Known rows, with every way that one mark hangs from another:
Z860[Z695[Z373 Z916]]: [ 24.4  13.3  44.7   7.4 -16.2  24.7  -7.6 -21.1  28.8   3.4 -23.9   4.6
 -15.4  30.7 -15.5 -10.8 -32.4]
Z536[Z916]: [  4.0 -11.2  -0.4  16.5   0.2  -0.4  -2.2 -27.4  18.2   1.1 -10.6 -11.2
  -6.9 -13.3 -17.8  -5.0   3.9]
Z695[Z860 Z985]: [  8.2  14.5   5.2  -5.8   9.4  44.5 -12.0  14.8  20.4 -12.9 -14.6   0.0
 -46.3  26.6 -29.9  31.8 -30.0]
Z536[Z860 Z916]: [ -7.3 -12.0   5.7  27.6  18.5 -15.5 -10.8 -41.0  29.9 -15.3 -15.2 -19.6
  -0.9 -12.0 -37.9 -15.1  -6.9]
Z978[Z985]: [ -5.7  10.7  -9.5  -1.7   9.2 -18.8  -1.4  18.7  -3.2 -10.8  13.0  -8.3
  -7.0  -5.8  27.4 -11.5   2.7]
Z536[Z860[Z695]]: [ 12.2  -6.1  32.6  13.8  18.5  -8.9 -19.5 -22.8  16.6 -15.9  -5.3  -3.7
 -11.7   4.2 -24.4 -16.5  -5.3]
Z772[Z860[Z695[Z373]] Z916]: [ 35.4  -6.4  53.1  -0.5   4.0  35.0 -40.5 -17.7  12.3 -28.4 -27.3   5.4
 -15.6 -15.9   1.3  -0.3 -10.5]
Z860[Z695[Z373 Z916 Z985[Z978]]]: [ 18.6  20.8  39.4  -3.7  -8.8  27.3   4.2   9.3  30.3  -4.2  -4.1   0.2
 -52.2  35.6   4.6   4.5 -21.6]
Z695[Z373 Z860 Z916 Z985[Z978]]: [  4.5  42.2  18.6  -8.3  -4.1  51.9   9.7  19.5  37.7 -14.7 -32.1  -7.6
 -51.8  42.5  -9.1  27.3 -51.4]
Z772[Z860 Z916[Z695[Z985]]]: [ 10.0 -25.6  37.1   3.6  13.4  35.4 -25.7  -6.2   2.1 -23.0  -4.6  -0.3
 -35.4 -17.2 -23.3   1.9 -16.3]
Z772[Z860 Z916[Z695[Z373 Z985]]]: [ 17.1 -10.3  45.2   3.3   5.8  43.1 -19.0  -6.5   7.3 -27.1  -9.3   0.9
 -32.4   1.3 -23.5  -0.7 -35.8]
Z772[Z860[Z695]]: [ 33.8 -13.7  32.2  -1.2  12.1  28.3 -29.9 -21.9  -0.7 -16.9 -14.6   3.1
  -7.7  -9.1  -2.1   6.4  -0.4]
Z772[Z860[Z695[Z985[Z978]]] Z916]: [ 23.4 -15.4  39.0  -9.7  17.1  28.4 -34.8   9.0   9.2 -32.2  -5.6   1.4
 -50.4 -31.5  16.2  17.1  17.6]
Z916[Z695]: [ 10.4 -11.3  25.1  10.0  -0.5   1.4   9.1  -7.7  -9.1   7.3  10.8  -2.1
  -8.2   7.1 -22.9 -22.5 -15.1]
Z536[Z860 Z916[Z695[Z985[Z978]]]]: [ -3.0 -14.7  22.5  25.7  23.3 -11.0  10.3 -22.2  24.0 -17.3   9.9 -25.7
 -41.5  -1.2 -40.1 -22.1 -11.1]
Z860[Z695]: [ 26.5  -5.4  29.8   2.5  -0.8   6.0 -14.0  -8.8   5.0   1.0   1.2   4.3
 -18.0   4.2  -5.2  -7.2   5.0]
Z916[Z695[Z985]]: [  5.7 -10.4  20.8   5.2   2.1  16.5   8.5   4.3  -0.8   3.3  20.9   0.4
 -36.9  24.4 -32.3  -7.1 -22.2]
Z860[Z695[Z373]]: [ 34.5  13.0  37.7   2.9  -8.6  15.2  -6.6  -9.6  12.0  -5.2  -5.0   5.4
 -15.6  25.1  -4.0 -10.5 -15.7]
Z916[Z695[Z373 Z860 Z985]]: [ 24.4  19.3  36.7   6.1  -0.8  50.4   5.2   3.5  14.2  -7.8  -9.5  -3.2
 -47.9  51.1 -47.9   3.8 -64.5]
Z695[Z373 Z860 Z916]: [ 10.5  33.9  24.5   3.1 -11.9  49.2  -6.1 -10.9  37.6  -3.3 -52.9  -1.9
 -13.9  36.9 -30.3  10.6 -61.9]

Rows:
[ -9.0  29.2  10.3  -7.3 -10.2  24.1  20.0  17.6  27.2  -5.3  -8.7  -5.4
 -38.0  35.0  11.8  13.4 -30.3] -> Z695[Z373 Z916 Z985[Z978]]
[ 32.8  -5.9  48.3  -2.7   6.7  48.0 -40.9  -7.2  19.2 -32.4 -19.3   6.9
 -41.6   0.1  -7.1  13.0 -17.3] -> Z772[Z860[Z695[Z373 Z985]] Z916]
[ 24.5 -22.0  40.9  -3.4  13.0  38.1 -46.6  -5.8  15.8 -28.4 -13.6   8.3
 -43.6 -18.6  -8.8  16.2   3.4] -> Z772[Z860[Z695[Z985]] Z916]
[ 29.1  11.1  35.1  -0.1  -4.7  29.1  -7.5   1.7  18.5  -9.0   3.3   7.5
 -45.7  41.2 -12.9   4.6 -24.0] -> Z860[Z695[Z373 Z985]]
[ 17.6   2.2  29.4   4.2   6.8  40.7  -0.9   4.6   8.1  -3.5  -2.5  -2.6
 -50.1  30.4 -48.8   4.6 -42.2] -> Z916[Z695[Z860 Z985]]
[ 11.5  11.4  43.6  17.6   3.2   6.8 -15.2 -33.8  38.6 -11.6 -28.0  -3.1
 -10.3  29.2 -32.6 -20.3 -39.2] -> Z536[Z860[Z695[Z373 Z916]]]
[ 29.8  19.3  41.8  10.0  -3.3  37.7   6.9  -7.4   5.6  -3.5 -18.1  -5.1
 -18.5  32.0 -38.9 -12.4 -55.6] -> Z916[Z695[Z373 Z860]]
[  5.7  34.6  17.6  -1.3 -10.1  65.2  -5.4   0.2  48.3 -10.1 -42.4  -0.8
 -45.7  55.9 -39.5  26.1 -71.6] -> Z695[Z373 Z860 Z916 Z985]
[  6.4  10.8  41.8  14.1   6.3  19.5 -15.4 -22.8  44.7 -15.4 -19.9  -0.8
 -34.4  44.6 -40.8  -6.0 -45.1] -> Z536[Z860[Z695[Z373 Z916 Z985]]]
[ 23.8  26.9  37.5  -0.9   3.2  39.1  20.1  21.4   6.7 -13.0  -0.1  -9.2
 -54.2  37.4 -18.2   3.1 -46.1] -> Z916[Z695[Z373 Z860 Z985[Z978]]]
[  4.8  -2.8  20.5  -1.8   6.1   4.3  24.0  23.0  -6.4  -2.1  29.1  -6.7
 -43.1  10.5  -2.2  -7.4  -5.0] -> Z916[Z695[Z985[Z978]]]
[ 16.0  18.0  45.5   0.3   1.5  32.5   1.2  23.7  17.5 -20.3  -6.9  -5.8
 -58.7   5.9 -15.2  -0.1 -33.1] -> Z772[Z916[Z695[Z373 Z860 Z985[Z978]]]]
[ 19.3  12.8  37.6   3.4 -13.5  40.3  -9.6 -11.3  38.5   0.6 -14.9   6.1
 -44.6  49.5 -23.5   4.5 -38.3] -> Z860[Z695[Z373 Z916 Z985]]
[ 18.2   6.0  34.1  19.0  17.3   0.1  -3.0 -24.3  41.3 -27.6  -4.9 -18.4
 -46.6  14.0 -24.4  -9.7 -13.1] -> Z536[Z860[Z695[Z373 Z985[Z978]]] Z916]
[ 16.2  -5.7  39.7  10.7   1.6  20.8 -17.9  -1.9   9.3  -7.3 -17.2  -1.7
 -29.0 -14.4 -35.0 -12.4 -23.4] -> Z772[Z916[Z695[Z860]]]
[ 27.0   2.4  40.4  -1.5   0.9  58.5 -25.9 -22.5  27.8 -15.3 -29.7   5.4
 -32.1  31.5 -18.5  16.7 -39.2] -> Z772[Z860[Z695[Z373 Z916 Z985]]]
[ 11.6  -0.2  42.9  10.7  -9.6   7.3  -1.0  -3.2   6.5  -6.1  -4.1   0.4
 -13.4  -2.8 -16.7 -27.5 -23.8] -> Z772[Z916[Z695[Z373]]]
[ -8.0  21.8  11.2   0.2 -15.8  37.2   5.0  -1.1  36.7   0.4 -19.3   2.8
 -30.1  48.2 -20.1  11.6 -49.5] -> Z695[Z373 Z916 Z985]
